Each row was made from one small tree. The marks that hang from a mark follow it in brackets, in alphabetical order. Every link used is in the known rows. Write each row's tree.
Known rows
ribap[bime[kesul[domi]]]: -1  6  -61  3  -31  -29  -23  -30  -45  14  -51  -23  -28  22  38  -1  -8  -23  17  -4  9
kesul[bime[kabevip] domi[tunut[ribap]]]: -29  -9  -8  -16  -42  16  -9  24  18  4  -15  -2  11  44  -7  -59  18  8  7  4  19
sebuvak[tunut]: 13  4  3  10  -12  -11  -6  -4  -28  -4  -6  -3  11  -23  -21  16  -12  -8  2  -11  1
kabevip[bime[kesul] sebuvak[tunut[domi]]]: 59  21  15  -8  61  15  9  -34  -48  -3  11  -7  -11  -29  -27  68  3  -21  -19  11  -3
ribap[bime]: -12  -25  -21  -4  -45  -18  0  -36  -24  7  4  -14  -9  4  20  -15  -14  -2  3  5  4
bime[kabevip[sebuvak[tunut[ribap]]]]: -4  6  56  5  36  -3  -17  22  29  -22  -28  5  12  17  -15  -5  7  8  7  5  -9
ribap[bime[kabevip[sebuvak[tunut]] kesul]]: 6  10  21  -14  23  -11  -8  -19  -23  -11  -40  -14  -4  23  -5  9  8  -18  2  18  6
bime[kabevip kesul[domi]]: -7  11  -37  -17  -17  -16  -13  15  -13  26  -47  -12  -7  21  33  -14  11  -16  1  -18  4
bime[kabevip[sebuvak[tunut]]]: 10  6  39  -7  17  1  -2  10  17  -9  -10  -3  11  -3  -20  11  -1  -7  -12  -6  -7
kesul[domi[tunut]]: -6  -2  -52  -14  -49  11  -1  1  -6  11  -17  -27  -1  3  11  -4  -6  -3  -5  -24  1
ribap[bime[kabevip[sebuvak]]]: -16  -26  14  -20  -12  -3  6  -28  16  3  5  -17  -10  21  15  -26  -2  0  -11  8  -5
bime[kabevip[sebuvak[tunut]] kesul]: 19  20  21  -20  44  -5  -10  14  -13  -6  -32  -2  5  8  -8  25  8  -19  -1  1  -1
kesul[bime[kabevip] domi[tunut]]: -19  -11  -24  -28  -63  25  4  11  0  21  2  -8  10  24  -8  -41  9  -4  -12  -1  21
bime[kesul]: 11  4  -39  -26  0  -14  -6  2  -49  15  -16  -5  -5  -14  23  9  -7  -11  6  -8  3
bime[kabevip kesul[domi[tunut[ribap sebuvak]]]]: -39  18  -43  -13  -13  -1  -7  28  29  -7  -77  -16  13  38  20  -39  34  6  16  0  -22
sebuvak[kabevip[bime] tunut]: 27  21  17  9  6  8  17  4  20  12  -2  -9  13  -32  2  14  -16  -3  -35  -27  -16
kesul[bime domi]: 2  6  -34  6  -34  -2  -19  -7  -32  20  7  6  -14  -8  1  -9  -16  -19  11  -9  17
kesul[bime[kabevip] domi[tunut[ribap sebuvak]]]: -46  2  -15  -1  -37  16  -5  21  41  -4  -27  2  19  33  -12  -64  25  10  15  14  -5
kesul[bime[kabevip[sebuvak[tunut]]] domi]: 13  21  30  13  10  11  -20  5  7  4  -13  5  -4  9  -32  4  -1  -25  -1  -1  15
domi[kesul[bime[kabevip[sebuvak]]] tunut[ribap]]: -20  -26  26  -25  11  31  -3  41  45  -2  24  19  9  26  -11  -32  -6  12  12  14  21
kabevip[sebuvak[tunut[domi[kesul[bime]] ribap]]]: 23  -7  50  31  49  9  -18  13  -9  -20  62  40  -12  -12  -55  43  -14  -1  27  18  30
kabevip[bime sebuvak]: 26  -3  2  -18  24  17  10  -26  10  11  6  -15  -15  -25  8  13  -17  -15  -24  -6  -20

Which tree is each row?
0  -29  10  16  -4  6  -6  13  -23  5  72  41  -9  -11  -21  2  -13  9  25  13  33 -> tunut[domi[kesul[bime]] ribap]
8  5  -3  -40  30  1  0  12  -7  8  -16  -4  -3  9  25  1  3  -11  -7  -5  -5 -> bime[kabevip[sebuvak] kesul]
-63  -33  -5  4  -43  -4  12  6  63  -15  -21  -3  15  33  7  -61  9  21  19  16  -11 -> domi[kesul tunut[ribap[bime[kabevip]] sebuvak]]
-15  -35  1  7  -29  -13  -4  -37  -27  -13  30  -2  -11  16  6  -12  8  21  12  23  6 -> tunut[domi ribap[bime]]
-5  -4  -2  -31  9  -12  -2  -20  -11  5  -23  -15  -15  29  28  -11  6  -10  -2  15  1 -> ribap[bime[kabevip[sebuvak] kesul]]
-7  2  -74  -19  -46  -5  -9  -28  -40  7  -47  -35  -13  32  29  -5  2  -14  8  0  14 -> ribap[bime[kesul[domi[tunut]]]]
-6  -39  19  -6  -32  16  20  15  -15  27  82  34  1  -8  -26  -13  -3  2  -8  3  34 -> tunut[domi[kesul[bime[kabevip]]]]
-2  14  -16  4  -1  7  29  -4  52  16  6  -9  9  -40  27  -10  -7  6  -30  -26  -46 -> tunut[sebuvak[kabevip[bime]]]
-22  -5  -26  12  0  -24  -5  -36  -34  -21  -2  0  -9  13  6  -7  24  12  30  38  -11 -> tunut[domi ribap[bime[kesul]] sebuvak]
-12  2  23  32  -4  -19  -16  -2  23  -17  -20  -3  3  11  13  -14  -6  18  8  0  -5 -> sebuvak[kabevip tunut[ribap[bime]]]
-47  -17  -20  22  -20  -3  9  15  77  -16  -3  -2  7  6  31  -32  -10  34  13  -7  -17 -> domi[kesul tunut[ribap[bime] sebuvak[kabevip]]]
34  2  28  6  27  11  1  -16  -29  -15  45  1  -1  -28  -40  57  -2  -1  -7  1  1 -> kabevip[sebuvak[tunut[domi]]]
15  -3  30  -13  26  -5  1  -31  -39  -13  4  -7  -7  20  -20  27  19  -6  -8  25  13 -> ribap[bime[kabevip[sebuvak[tunut[domi]]] kesul]]
23  -7  26  29  1  13  9  26  -12  12  85  38  4  -41  -30  37  -24  5  -9  -14  34 -> sebuvak[kabevip tunut[domi[kesul[bime]]]]
25  19  -25  -25  17  4  15  3  -3  30  -13  -9  -4  -25  46  2  -7  -6  -31  -25  -16 -> sebuvak[kabevip[bime[kesul]]]
40  36  -1  -5  27  1  10  6  -9  13  -28  -6  8  -28  13  27  -9  -15  -28  -20  -10 -> sebuvak[kabevip[bime[kesul]] tunut]
-21  -3  5  20  8  -2  11  16  40  -13  44  11  13  -25  15  -5  11  40  -3  -8  -34 -> tunut[domi ribap sebuvak[kabevip]]
12  -7  28  18  3  -8  -9  0  -28  -23  18  11  8  -9  -36  21  12  14  12  8  4 -> sebuvak[tunut[domi ribap]]
-22  36  -57  5  8  -1  -10  38  44  -11  -57  -15  7  10  47  -13  13  18  14  -21  -28 -> bime[kesul[domi[tunut[ribap sebuvak[kabevip]]]]]
23  -17  19  23  -10  7  1  4  -50  7  76  35  -2  -35  -55  37  -17  -13  9  5  41 -> sebuvak[tunut[domi[kesul[bime]]]]
17  8  43  -6  60  1  -10  17  -19  -25  -5  10  6  19  -23  26  27  6  6  19  1 -> bime[kabevip[sebuvak[tunut[domi ribap]]] kesul]
10  -6  35  38  23  -6  -2  43  26  -7  44  28  7  -23  -8  30  -14  26  4  -24  7 -> sebuvak[kabevip tunut[domi[kesul] ribap]]
-5  -18  -10  20  -16  6  14  -4  -22  11  82  36  -3  -44  -32  12  -10  -2  13  9  15 -> tunut[domi[kesul[bime]] sebuvak]
-58  -19  11  8  -30  -24  1  -18  38  -17  -31  -4  9  31  17  -64  19  19  19  23  -22 -> tunut[ribap[bime[kabevip]] sebuvak]
-11  0  -30  -2  -9  28  41  20  73  18  14  -8  15  -40  18  -6  -17  8  -29  -31  -30 -> domi[kesul tunut[sebuvak[kabevip[bime]]]]
-18  -13  -17  -31  -34  -20  2  -20  -30  16  -32  -12  -5  32  30  -33  10  -6  -1  14  6 -> ribap[bime[kabevip kesul]]
28  51  -9  28  36  -11  -17  20  22  6  -75  -7  -8  4  26  17  1  -15  -5  -21  -14 -> sebuvak[kabevip[bime[kesul[domi]]] tunut[ribap]]
49  34  6  -11  57  5  -5  -20  -28  -1  -36  -11  -10  -20  -11  45  -9  -37  -13  5  -8 -> kabevip[bime[kesul] sebuvak[tunut]]
46  -3  34  19  44  18  17  -18  -1  2  43  8  -15  -40  -41  64  -20  -20  -19  -7  -1 -> kabevip[bime sebuvak[tunut[domi[kesul]]]]
-34  -15  3  27  -12  -12  12  -21  34  -20  34  0  0  -3  23  -16  12  42  4  9  -23 -> tunut[domi ribap[bime] sebuvak[kabevip]]
